Known rows, with every step that occurs:
gileno -> mineri -> lezu: [-0.27 -0.20  0.12 -0.01  0.17  0.03  0.01 -0.21  0.10  0.05  0.08  0.30
  0.03 -0.26  0.05  0.07 -0.31 -0.03  0.07 -0.17  0.21 -0.07  0.27  0.09
  0.03 -0.07  0.11  0.08 -0.19 -0.09]
roduk -> repima -> posafus -> lezu -> mineri -> nesi: [-0.03 -0.06 -0.04 -0.10  0.18 -0.02  0.05 -0.34  0.05  0.03 -0.07  0.11
  0.07 -0.29  0.10  0.10 -0.44  0.12 -0.12 -0.31  0.01 -0.09 -0.05  0.07
  0.27  0.01  0.34 -0.11 -0.11  0.07]
posafus -> repima -> roduk: [-0.31 -0.14  0.02 -0.09  0.19  0.05 -0.06 -0.37  0.10 -0.14  0.06  0.20
  0.27 -0.26 -0.03  0.09 -0.20 -0.09  0.00 -0.37  0.10 -0.14 -0.09 -0.02
  0.15 -0.08  0.42 -0.02  0.15 -0.08]
repima -> roduk -> mineri -> nesi -> lolal: [-0.37  0.00 -0.04  0.08  0.29  0.15 -0.02 -0.33  0.01  0.07  0.06  0.26
 -0.04 -0.40 -0.07  0.07 -0.18  0.07  0.04 -0.29 -0.03 -0.05  0.02 -0.06
  0.29 -0.04  0.24 -0.06 -0.20 -0.19]
nesi -> mineri -> duza: [-0.07 -0.13 -0.13  0.00  0.30  0.29 -0.13 -0.37  0.00  0.13  0.05  0.15
  0.03 -0.22  0.09  0.08 -0.16 -0.02 -0.02 -0.27  0.13 -0.15  0.24  0.10
  0.17 -0.19  0.15 -0.04 -0.14 -0.04]
zalagap -> mineri -> lezu: [-0.31 -0.10  0.09 -0.01  0.12 -0.04 -0.17 -0.35 -0.10  0.11 -0.04  0.31
  0.11 -0.14  0.14  0.18 -0.23 -0.07  0.03 -0.11  0.04  0.05  0.23 -0.06
  0.21 -0.09 -0.05 -0.04 -0.29  0.01]
duza -> mineri -> gileno: [-0.30 -0.14  0.00 -0.07  0.34  0.10  0.06 -0.28 -0.10  0.10  0.01  0.19
  0.11 -0.26  0.09 -0.11 -0.35  0.18  0.18 -0.18  0.15  0.05  0.22 -0.11
  0.13  0.24  0.09  0.15 -0.20  0.14]
posafus -> repima: [-0.20 -0.10  0.06 -0.14  0.15 -0.02 -0.05 -0.35  0.13 -0.07  0.07  0.08
  0.29 -0.22  0.10  0.13 -0.27 -0.03  0.01 -0.37  0.05 -0.08  0.01 -0.03
  0.09 -0.13  0.35  0.07  0.16  0.06]
kubokek -> repima -> roduk: [-0.21 -0.20 -0.06 -0.11  0.22  0.05 -0.08 -0.27  0.07 -0.03 -0.03  0.37
  0.14 -0.29 -0.07  0.07 -0.18 -0.03  0.04 -0.25  0.16 -0.14 -0.21  0.04
  0.32  0.08  0.38 -0.10  0.08 -0.14]
gileno -> mineri -> roduk -> repima -> posafus -> lezu: [-0.26 -0.22 -0.05 -0.08  0.20  0.09  0.02 -0.19 -0.03  0.11 -0.13  0.33
  0.09 -0.30  0.04  0.05 -0.38 -0.07  0.09 -0.44  0.14 -0.18  0.01  0.23
  0.03 -0.05  0.17 -0.10 -0.18 -0.12]
posafus -> lezu -> mineri -> roduk -> repima -> kubokek: [-0.13 -0.18 -0.09  0.01  0.16  0.00  0.01 -0.22 -0.06  0.09 -0.14  0.30
  0.07 -0.27  0.09  0.22 -0.34 -0.20  0.13 -0.32  0.03 -0.20  0.05  0.02
  0.22  0.02  0.16 -0.15 -0.09 -0.06]
lege -> zalagap -> mineri -> roduk: [-0.43 -0.09 -0.01  0.08  0.26  0.00 -0.04 -0.29 -0.17  0.30 -0.08  0.43
  0.18 -0.14  0.15  0.14 -0.09 -0.10 -0.08 -0.18  0.05 -0.09 -0.07  0.09
  0.18 -0.25 -0.02 -0.19 -0.22 -0.13]
mineri -> lezu -> posafus -> repima -> roduk: [-0.20 -0.25  0.13 -0.22  0.15 -0.02 -0.05 -0.41  0.04 -0.14  0.05  0.42
  0.04 -0.12 -0.09  0.14 -0.29 -0.11  0.03 -0.22  0.06 -0.07 -0.13  0.04
  0.15 -0.10  0.28 -0.01 -0.04 -0.09]
kubokek -> repima -> roduk -> mineri -> nesi -> lolal: [-0.25 -0.08  0.01 -0.07  0.27  0.12 -0.07 -0.29  0.07  0.07 -0.03  0.40
  0.03 -0.46 -0.13  0.09 -0.19  0.12  0.02 -0.38 -0.03 -0.07 -0.19 -0.01
  0.37  0.03  0.31 -0.04 -0.14 -0.19]
duza -> mineri -> nesi: [-0.20 -0.02  0.03 -0.06  0.32  0.01  0.09 -0.36  0.02  0.12  0.05  0.22
  0.03 -0.34  0.08 -0.15 -0.29  0.16 -0.03 -0.04  0.02  0.02  0.18 -0.04
  0.20  0.01  0.06 -0.01 -0.16  0.12]
zalagap -> lege: [-0.32 -0.02 -0.05  0.03  0.21  0.02 -0.07 -0.23  0.07  0.06 -0.02  0.13
  0.03 -0.04  0.10  0.16 -0.28  0.10  0.04 -0.23  0.17 -0.10  0.05  0.04
  0.17 -0.10  0.24  0.06 -0.02  0.12]
lolal -> nesi -> mineri -> roduk -> repima: [-0.21 -0.04 -0.17  0.06  0.21  0.13  0.07 -0.34  0.07  0.16 -0.08  0.36
  0.03 -0.32  0.01  0.16 -0.30  0.04  0.02 -0.22 -0.09 -0.14  0.18  0.00
  0.22 -0.19  0.30 -0.14 -0.30 -0.02]
kubokek -> repima -> roduk -> mineri -> lezu -> posafus: [-0.22 -0.33  0.09 -0.16  0.24  0.04 -0.12 -0.30 -0.07  0.03 -0.12  0.57
 -0.08 -0.24 -0.13  0.12 -0.23 -0.01 -0.01 -0.24  0.03 -0.10 -0.27 -0.07
  0.32  0.12  0.28  0.00 -0.16 -0.23]
lolal -> nesi -> mineri -> lezu -> posafus -> repima: [-0.07 -0.08  0.13 -0.13  0.09  0.08 -0.02 -0.46  0.17 -0.02  0.04  0.37
 -0.02 -0.18 -0.04  0.11 -0.38  0.09 -0.12 -0.13 -0.03 -0.06  0.24 -0.05
  0.11 -0.29  0.35  0.00 -0.28  0.05]
gulen -> mineri: [-0.29 -0.14  0.02 -0.01  0.17  0.14 -0.05 -0.27 -0.03  0.06  0.07  0.06
  0.11 -0.23  0.18 -0.04 -0.19  0.10  0.02 -0.24  0.08 -0.07  0.26 -0.08
  0.12 -0.07  0.18 -0.05 -0.22  0.02]
nesi -> mineri: [-0.21 -0.04 -0.02  0.05  0.22  0.18 -0.10 -0.35  0.08  0.15  0.06  0.15
  0.06 -0.26  0.11  0.01 -0.24 -0.04 -0.04 -0.18  0.16 -0.09  0.25 -0.02
  0.16 -0.17  0.26  0.08 -0.19 -0.07]
roduk -> mineri: [-0.30 -0.13 -0.03  0.05  0.24  0.05 -0.07 -0.27 -0.04  0.14 -0.01  0.12
  0.03 -0.23  0.16  0.11 -0.24  0.02  0.00 -0.26  0.00 -0.07  0.12 -0.19
  0.17  0.01  0.20  0.08 -0.10 -0.08]
posafus -> lezu -> mineri -> nesi: [-0.03  0.01  0.04  0.05  0.10 -0.06  0.12 -0.35  0.05  0.10 -0.05  0.03
 -0.04 -0.29  0.06  0.09 -0.36 -0.05 -0.01 -0.08  0.10 -0.14  0.28  0.03
  0.18 -0.02  0.19 -0.09 -0.07  0.06]
duza -> mineri: [-0.27 -0.15 -0.01 -0.05  0.25  0.09 -0.01 -0.33  0.00  0.14  0.04  0.22
  0.11 -0.24  0.13 -0.14 -0.30  0.04 -0.02 -0.10  0.08 -0.04  0.18 -0.09
  0.18  0.02  0.06  0.07 -0.10  0.06]
kubokek -> repima -> roduk -> mineri: [-0.29 -0.24 -0.01 -0.05  0.27  0.08 -0.12 -0.26 -0.02  0.06 -0.10  0.39
  0.07 -0.34 -0.06  0.09 -0.18  0.01 -0.02 -0.33  0.06 -0.15 -0.20 -0.10
  0.32  0.14  0.35 -0.01 -0.03 -0.21]
kubokek -> repima: [-0.10 -0.16 -0.02 -0.16  0.17 -0.02 -0.06 -0.25  0.11  0.04 -0.03  0.25
  0.15 -0.25  0.08  0.12 -0.25  0.02  0.05 -0.26  0.11 -0.08 -0.10  0.03
  0.25  0.02  0.31 -0.01  0.08  0.00]
gileno -> mineri -> lezu -> posafus: [-0.19 -0.27  0.15 -0.12  0.16  0.05  0.04 -0.24  0.02  0.06  0.07  0.33
 -0.11 -0.17  0.01 -0.01 -0.34 -0.02  0.08 -0.19  0.17 -0.03  0.19  0.09
  0.03 -0.08  0.13  0.13 -0.20 -0.06]
lezu -> posafus -> repima -> roduk -> mineri: [-0.27 -0.27  0.10 -0.17  0.25  0.10 -0.04 -0.38 -0.08 -0.04 -0.02  0.24
  0.02 -0.19 -0.06 -0.01 -0.24 -0.02 -0.05 -0.43 -0.04 -0.10 -0.17 -0.16
  0.16 -0.05  0.40  0.12  0.02 -0.10]
lege -> zalagap -> mineri -> nesi: [-0.31  0.04  0.05  0.07  0.27 -0.07  0.01 -0.36 -0.03  0.22  0.00  0.24
  0.15 -0.24  0.15  0.09 -0.13  0.14 -0.20 -0.13  0.04 -0.04  0.03  0.06
  0.20 -0.22  0.06 -0.12 -0.21  0.02]

Rows:
[-0.39 -0.22  0.20 -0.08  0.18 -0.01 -0.11 -0.44 -0.07  0.10 -0.03  0.52
  0.18 -0.12 -0.03  0.13 -0.16 -0.04 -0.24 -0.24  0.05 -0.11 -0.20  0.05
  0.18 -0.25  0.12 -0.05 -0.22 -0.14]
lege -> zalagap -> mineri -> lezu -> posafus -> repima -> roduk
[-0.36 -0.06 -0.03  0.10  0.36  0.05  0.00 -0.32 -0.06  0.03  0.00  0.24
 -0.06 -0.36 -0.04  0.05 -0.16  0.06 -0.01 -0.19  0.02 -0.09  0.01 -0.12
  0.26  0.05  0.28 -0.11 -0.14 -0.17]
repima -> roduk -> mineri -> nesi
[-0.33 -0.18  0.00  0.02  0.27  0.11  0.08 -0.14 -0.06  0.14  0.01  0.32
  0.02 -0.28  0.05 -0.03 -0.22 -0.13  0.18 -0.28  0.16 -0.09  0.16  0.11
  0.03 -0.10  0.14 -0.03 -0.11 -0.14]
gileno -> mineri -> roduk
[-0.42 -0.17 -0.07  0.10  0.29  0.12 -0.09 -0.29 -0.08  0.06 -0.01  0.25
  0.01 -0.27  0.01  0.06 -0.17 -0.05  0.00 -0.25  0.06 -0.14  0.00 -0.16
  0.24  0.07  0.28 -0.03 -0.09 -0.23]
repima -> roduk -> mineri
[-0.22  0.04  0.02 -0.08  0.24  0.12  0.07 -0.37  0.10  0.17  0.13  0.23
  0.05 -0.38  0.04 -0.13 -0.32  0.17  0.03 -0.15 -0.02  0.06  0.18  0.03
  0.24 -0.09  0.02  0.04 -0.23  0.09]
duza -> mineri -> nesi -> lolal
[-0.39 -0.21  0.13 -0.04  0.21  0.02 -0.14 -0.38  0.04 -0.08  0.00  0.37
  0.18 -0.29 -0.06  0.21 -0.22 -0.08 -0.05 -0.35  0.00 -0.14 -0.07 -0.13
  0.16 -0.04  0.30  0.02 -0.07 -0.19]
posafus -> repima -> roduk -> mineri -> lezu
[-0.23 -0.13  0.02 -0.05  0.33  0.02 -0.05 -0.28 -0.01  0.03 -0.10  0.38
  0.01 -0.43 -0.10  0.07 -0.17  0.11 -0.03 -0.28  0.01 -0.10 -0.19 -0.07
  0.34  0.12  0.35 -0.08 -0.08 -0.16]
kubokek -> repima -> roduk -> mineri -> nesi
[-0.10 -0.19  0.09 -0.27  0.16  0.01  0.01 -0.37  0.02 -0.06  0.05  0.12
  0.10 -0.11  0.06  0.02 -0.31  0.00  0.01 -0.36  0.01 -0.03 -0.08 -0.03
  0.10 -0.15  0.36  0.14  0.13  0.09]
lezu -> posafus -> repima
[-0.02 -0.18  0.04 -0.20  0.16  0.05 -0.10 -0.21 -0.05  0.07 -0.15  0.44
  0.05 -0.18  0.06  0.05 -0.35 -0.13 -0.04 -0.24  0.14 -0.10 -0.21  0.11
  0.27 -0.02  0.30 -0.24 -0.05 -0.15]
kubokek -> repima -> posafus -> lezu -> mineri -> roduk
[-0.01 -0.22 -0.07 -0.01  0.28  0.20  0.04 -0.27 -0.09  0.12  0.06  0.11
  0.00 -0.15  0.12  0.05 -0.17 -0.05  0.00 -0.25  0.04 -0.09  0.13 -0.02
  0.28 -0.05  0.21 -0.05  0.05  0.01]
lezu -> mineri -> duza
[ 0.00 -0.14 -0.02 -0.25  0.10  0.00 -0.19 -0.28  0.10 -0.05 -0.08  0.27
  0.14 -0.16  0.10  0.09 -0.39  0.01 -0.06 -0.24  0.23 -0.12 -0.15  0.15
  0.20 -0.01  0.31 -0.19  0.03 -0.05]
kubokek -> repima -> posafus -> lezu
[-0.20 -0.23  0.06 -0.22  0.20  0.07 -0.01 -0.39 -0.01 -0.11  0.05  0.22
  0.08 -0.14 -0.07 -0.02 -0.25 -0.05  0.01 -0.36  0.05 -0.09 -0.17 -0.02
  0.15 -0.10  0.43  0.05  0.12 -0.03]
lezu -> posafus -> repima -> roduk
[-0.09 -0.11  0.01  0.06  0.03  0.02  0.03 -0.32  0.03  0.13 -0.05  0.04
  0.03 -0.20  0.10  0.10 -0.37 -0.16 -0.01 -0.14  0.16 -0.19  0.27 -0.02
  0.16 -0.01  0.20 -0.02 -0.01  0.00]
posafus -> lezu -> mineri
[-0.02 -0.06 -0.18  0.04  0.23  0.25 -0.04 -0.39  0.10  0.07  0.06  0.19
 -0.03 -0.20  0.05  0.10 -0.23  0.12 -0.06 -0.15  0.03 -0.14  0.36  0.03
  0.18 -0.24  0.25 -0.19 -0.19  0.06]
lolal -> nesi -> mineri -> duza
[-0.21 -0.04  0.08  0.00  0.28  0.03  0.14 -0.21  0.09  0.05  0.09  0.11
 -0.01 -0.39  0.04 -0.08 -0.27  0.14  0.05 -0.23  0.14 -0.03  0.27  0.09
  0.05 -0.07  0.23  0.05 -0.11  0.02]
gileno -> mineri -> nesi
[-0.32 -0.17 -0.05 -0.04  0.30  0.08  0.03 -0.28 -0.13  0.20 -0.03  0.42
  0.06 -0.23  0.08 -0.10 -0.25 -0.11  0.11 -0.10  0.03 -0.04  0.08 -0.01
  0.18 -0.02 -0.03 -0.08 -0.16 -0.05]
duza -> mineri -> roduk
[-0.06 -0.10  0.01 -0.07  0.11  0.09 -0.09 -0.30  0.00  0.02  0.01  0.13
  0.03 -0.09  0.17 -0.01 -0.41 -0.07 -0.12 -0.15  0.20 -0.08  0.08  0.01
  0.18 -0.07  0.31 -0.16 -0.05 -0.07]
repima -> posafus -> lezu -> mineri
[-0.05 -0.10  0.12 -0.16  0.16  0.09 -0.11 -0.39  0.19 -0.13  0.10  0.45
 -0.02 -0.18  0.01  0.11 -0.36  0.11 -0.09 -0.17 -0.01 -0.02  0.22 -0.09
  0.12 -0.28  0.37 -0.07 -0.29  0.03]
lolal -> nesi -> mineri -> lezu -> posafus -> repima -> kubokek
[-0.18 -0.11  0.05 -0.18  0.23 -0.01 -0.16 -0.26  0.14 -0.22  0.14  0.19
  0.29 -0.22  0.17  0.13 -0.24  0.01  0.04 -0.41  0.07 -0.03 -0.02 -0.09
  0.10 -0.13  0.37  0.00  0.14  0.04]
posafus -> repima -> kubokek
[-0.27 -0.15 -0.19 -0.05  0.26 -0.02  0.07 -0.24 -0.05  0.13 -0.10  0.31
  0.14 -0.26  0.08  0.24 -0.24 -0.12  0.20 -0.35 -0.05 -0.11 -0.12  0.09
  0.22 -0.03  0.17 -0.10 -0.05 -0.04]
mineri -> roduk -> repima
[-0.22 -0.16  0.14 -0.18  0.30  0.04  0.04 -0.40 -0.07 -0.06 -0.01  0.24
 -0.04 -0.28 -0.10 -0.02 -0.24  0.09 -0.06 -0.38 -0.08 -0.05 -0.16 -0.12
  0.18 -0.06  0.40  0.06 -0.03 -0.04]
lezu -> posafus -> repima -> roduk -> mineri -> nesi
[-0.31 -0.26  0.10 -0.19  0.32  0.12  0.01 -0.34 -0.16 -0.08 -0.04  0.21
  0.02 -0.21 -0.09  0.01 -0.28  0.10  0.11 -0.49  0.01 -0.03 -0.13 -0.18
  0.12  0.13  0.43  0.19 -0.06 -0.03]
lezu -> posafus -> repima -> roduk -> mineri -> gileno
[-0.36 -0.02  0.10 -0.05  0.24  0.12 -0.05 -0.39  0.10 -0.03  0.07  0.23
  0.17 -0.43 -0.10  0.10 -0.21  0.07 -0.02 -0.49 -0.09 -0.07 -0.08 -0.08
  0.21 -0.13  0.36  0.04 -0.07 -0.12]
posafus -> repima -> roduk -> mineri -> nesi -> lolal
[-0.12 -0.16  0.20 -0.17  0.15  0.10 -0.11 -0.44  0.08  0.04  0.04  0.36
  0.01 -0.20 -0.01  0.09 -0.33 -0.06 -0.09 -0.23  0.07 -0.06  0.10  0.01
  0.10 -0.25  0.26  0.16 -0.25 -0.06]
nesi -> mineri -> lezu -> posafus -> repima
[-0.09 -0.22  0.15 -0.30  0.18 -0.06 -0.13 -0.33  0.07 -0.20  0.11  0.42
  0.06 -0.09  0.08  0.18 -0.32 -0.03  0.06 -0.25  0.04  0.02 -0.07 -0.01
  0.10 -0.14  0.23  0.01 -0.05  0.01]
mineri -> lezu -> posafus -> repima -> kubokek
[-0.17 -0.30  0.24 -0.24  0.21  0.04 -0.07 -0.22  0.09 -0.13  0.13  0.41
  0.02 -0.22  0.02  0.02 -0.34  0.02  0.05 -0.37  0.13 -0.02  0.09  0.03
 -0.01 -0.13  0.23  0.15 -0.13 -0.05]
gileno -> mineri -> lezu -> posafus -> repima -> kubokek
[-0.19  0.03 -0.07  0.06  0.24  0.16  0.06 -0.32  0.08  0.04  0.03  0.15
  0.00 -0.27  0.03  0.06 -0.35  0.24  0.10 -0.14  0.11 -0.02  0.41 -0.09
  0.12 -0.02  0.38 -0.01 -0.31  0.10]
lolal -> nesi -> mineri -> gileno
[-0.41 -0.07  0.03  0.06  0.28  0.02 -0.01 -0.29 -0.14  0.20 -0.03  0.21
  0.22 -0.17  0.15  0.13 -0.18  0.17 -0.01 -0.25  0.15 -0.02  0.06  0.00
  0.13 -0.02  0.09  0.02 -0.24  0.04]
lege -> zalagap -> mineri -> gileno
[-0.15  0.14 -0.05 -0.05  0.19  0.05  0.06 -0.33  0.17  0.05  0.17  0.11
  0.04 -0.33  0.06  0.10 -0.27  0.12  0.13 -0.22  0.00  0.05  0.12  0.12
  0.22 -0.18  0.18 -0.05 -0.10  0.05]
mineri -> nesi -> lolal
[-0.21 -0.19  0.18 -0.13  0.19  0.16 -0.12 -0.46  0.05 -0.01  0.04  0.45
 -0.01 -0.23 -0.12  0.05 -0.28 -0.11 -0.09 -0.22  0.11 -0.10  0.02  0.02
  0.15 -0.21  0.32  0.08 -0.26 -0.17]
nesi -> mineri -> lezu -> posafus -> repima -> roduk
[ 0.03 -0.19 -0.09  0.02  0.11  0.12 -0.01 -0.34 -0.04  0.11 -0.07  0.03
  0.00 -0.16  0.07  0.16 -0.29 -0.15  0.01 -0.22  0.13 -0.24  0.26  0.09
  0.18 -0.03  0.09 -0.13  0.02  0.03]
posafus -> lezu -> mineri -> duza
[-0.26  0.06  0.01  0.02  0.24  0.09  0.00 -0.31  0.05  0.16  0.06  0.13
 -0.04 -0.37  0.08  0.12 -0.26  0.15  0.05 -0.31 -0.10  0.03  0.13 -0.08
  0.23 -0.11  0.15  0.05 -0.23 -0.05]
roduk -> mineri -> nesi -> lolal
[-0.11  0.06  0.06  0.01  0.20  0.12  0.15 -0.29  0.09  0.15  0.15  0.11
 -0.02 -0.34  0.06 -0.01 -0.28  0.06  0.02 -0.22 -0.04  0.07  0.15 -0.03
  0.32 -0.14  0.27  0.03 -0.12  0.02]
lezu -> mineri -> nesi -> lolal
[-0.22 -0.23  0.09 -0.08  0.20 -0.01 -0.07 -0.32 -0.09  0.11 -0.04  0.34
 -0.16 -0.12  0.08  0.17 -0.31 -0.01  0.01 -0.16 -0.03 -0.02  0.05 -0.14
  0.16 -0.02  0.11  0.09 -0.25 -0.11]
roduk -> mineri -> lezu -> posafus
[-0.20 -0.26  0.19 -0.20  0.24 -0.02 -0.18 -0.30 -0.03 -0.07  0.03  0.42
 -0.01 -0.16  0.10  0.19 -0.30  0.02 -0.01 -0.34 -0.06  0.00 -0.04 -0.20
  0.12 -0.07  0.21  0.10 -0.18 -0.09]
roduk -> mineri -> lezu -> posafus -> repima -> kubokek
[-0.05  0.00 -0.05 -0.12  0.12  0.09  0.03 -0.34  0.12  0.07 -0.01  0.13
  0.09 -0.32  0.07  0.12 -0.46  0.13 -0.07 -0.41 -0.04 -0.05 -0.05  0.13
  0.30 -0.08  0.30 -0.07 -0.17  0.04]
roduk -> repima -> posafus -> lezu -> mineri -> nesi -> lolal
